Known rows, with every step that occurs
K-L-B-G: [-10 -30 -28 -40  31   1 -12  12  -6   6   4 -11   2 -11   7   8  17  -5
  -8  17  -3  39   8   7]
L-J-K-B: [  2  37  11 -21  39  16  -6  16   1  11  11  19  34  25 -25 -31 -13 -29
 -25 -14  12  30  21  -8]
G-B-V: [  4  28  13  13  25   3  18  -6  10  15 -36  18 -25  29  14  10  -4 -11
   7  -5   2  11 -18   1]
G-J-B-V: [ -1  45   7 -11  43 -12  19  -9   0  -2 -47  34  19  -3  -3  17 -40 -12
  17  -1  43  23   2   2]
V-J-B: [ -9  43   4 -14  28  19   3  10   1 -11  -1  32  -8   2   9  -3 -58  20
   8   1  23  29  28 -21]
J-K: [ -3  27  25 -14   7  12  -2   7  10  -4   3  -5  16   4 -19 -17  -2 -20
   3 -22  -1  24  16  24]
G-J: [  2   0  -1 -14  18 -15   0   5  -9   6  -9  12  12  -1 -10  15   0  -8
  -6   3  21  -2   4  -7]
B-G-J-K: [  1  34  14 -39   8 -17 -25  28  -7  29  -3  -7  28   0   0  25  17 -32
 -12  -3   3  43  31  20]
K-J: [ 10  29 -11  -8   9   1 -11  19  -4  11  14   8 -15  17 -13  -9 -16  -2
  -3  15  -3   9  13 -16]
K-L-B: [-10 -40 -23 -27  40  12   8  -4  -1 -15   2   1  -1  -9 -12 -13   1   5
  -1   8   8  18  -4   3]
L-B-V: [  2  24   5  13  15  12   4 -20  30  -5 -41  25  -3  -1 -25  -4   0 -29
   2  25   6  17 -27   6]
K-L-B-V-J: [ -4  -3 -19 -16  53  32  15  -1  12 -27 -30  21 -22  10 -39 -17 -24 -23
   5  19  16  16  -7 -19]
K-L-G: [ -4 -41 -27 -36  55  -5   0  19 -20   0   2  -1  15  11   9 -17  -2 -11
 -12  10  17  26  10 -12]
J-B: [-11  25   4 -12  22   0   8  -5  -3  -3  -4  15  15 -12  27   2 -35  24
  15  -9  22  31  14   9]
V-L: [  3  14   2  16  -6   4   0  -7  -9 -18 -20  -2  14  -5   2   3  -4  -7
  20  -5  14   7   1   1]
L-G-B-V: [  6  25   8   1  48 -10   0  10   8  32 -36  32  -1  37  30   1   2 -29
 -13  17  14  40 -12  -8]
J-B-V-K-L: [ -5  25 -26  -8  46  29  41  -8   0 -29 -74  30  19  -6  -7 -15 -46   4
  46 -13  21  35  14   4]
L-G-J-B: [ -3  21   0 -34  59 -27 -10  12 -12  21 -16  39  43   0  30   7 -25  -4
 -13  16  48  54  19  -8]
K-B-V-J: [ 17  47  -9  -5  34  26  12   8   8 -23 -28  17 -34  20 -41   1 -49 -26
   1  18   3 -13  14 -38]
J-K-L-B: [-12  -9   3 -38  43  25   5   6  10 -17   4  -4  16  -4 -29 -29   0 -16
   2 -12   6  42  14  26]
B-G: [  0  11  -6 -16 -12 -13 -23  18  -8  26   2 -14   5  -1  24  26  21  -9
  -9  10 -14  24  14   6]
G-J-B-V-K: [  3  51  -8  -4  37   8  27  -8   3 -10 -79  49  32  -8 -11   8 -38  -9
  31  -2  35  31  12   0]
G-B-V-J-K: [  3  66  31   1  38  27  14  13  20   6 -33  29 -29  42 -12  -6 -26 -27
   6 -12   3  28   8  -5]
G-J-B: [ -6  24   3 -26  36 -15   8  -1 -11   3 -12  27  25 -12  13  17 -33  14
   8  -5  39  26  15   1]

Rows
[  5  54 -28  -5  17  28   8  15   0  -4 -34  40  17  -1  -3 -18 -40  22
  30   5   2  45  37  -9]
V-K-J-B
[  2  11  -5 -28   2 -26 -23  22 -16  31  -4  -5  15  -2  14  38  19 -18
 -13  12   4  24  17   0]
B-G-J
[  3  62  32  19  38  15  10  -2   9  14 -49  34  21  43   3 -14  -7 -41
   9 -23  24  47 -11   5]
G-B-V-L-J-K
[  6  53  10 -28  32  35  -2  28   8 -19  13  10 -12  15 -40 -17 -45 -16
  -5  -4   0  13  45 -18]
V-J-K-B
[-17 -16 -19 -32  65   6  14   4 -23   0   3  25  32  10  15 -25 -32  13
  -2 -17  38  38   9 -13]
K-L-J-B
[-12  -1   0 -48  35  14 -12  18   4   2   6 -15  19  -6 -13  -9  12 -22
  -4  -6  -5  58  24  32]
J-K-L-B-G
[ -5  48   8   2  29   4  20 -15   9  -9 -42  22   6  -1   7   3 -43  -3
  24  -4  25  26  -2   9]
J-B-V
[  7  40  10  -1  55   4  -2  20   9  25 -34  45 -15  46  19  -3 -17 -28
 -16  23  17  40  -1 -29]
L-G-B-V-J
[  6  46  11  -4  30  19  -7   8  -8  -8  -9  16  46  18 -20 -25 -18 -33
  -3 -19  26  34  19  -8]
V-L-J-K-B
[  3   4 -21   2  44  29  39   2   0  -6 -68  24 -12  23  -2  -7  -5  -4
  29 -12  -4  18  -1  -2]
G-B-V-K-L
[  9  44   6  13  15  22   9   2  15 -14 -40  25 -26  24 -33  -3 -32 -33
   8  13   9  -3  -4 -26]
B-V-J
[  1  59   7   6  41  -3   8 -12   1 -10 -60  33  34   4  23   0 -42 -23
  25   6  46  55   1   3]
J-B-V-L-G
[ -8 -10   3 -36  36  17  10  14  -6 -19   6 -18  13   4 -23 -25  -8 -14
  10 -29   4  23  22  21]
J-K-L
[-11   2 -43 -29  41  23   8  19 -21   8 -39  31  50   2  19 -16 -12   9
  12 -10  13  64  33 -10]
V-K-L-J-B-G
[ -6  13   3 -37  41  35   6  28  -2 -25   8   3  -6  17 -35 -28 -33 -16
   4 -17   7  23  34 -10]
V-J-K-L
[-17  -8 -23 -43  55  -4  -3  17 -29  19   5  13  35   9  34  -6 -17   6
  -8 -11  27  55  20  -9]
K-L-J-B-G
[ 11  38   6  30   0   9  14 -17   4 -23 -58   7   5   7 -18   4 -12 -38
  29   0  17   4 -17   1]
B-V-L
[ 14  25 -38 -18  -1  21  -2  22  -8   1 -35   3  14  -9  -5  13   2   0
   8  12 -26  20  42  -9]
V-K-B-G
[ 12  19 -19 -41  23 -18 -17  25 -21  18   4  -9   4  -3   1  40  -2 -12
 -17  17  -1  10  34 -14]
K-B-G-J
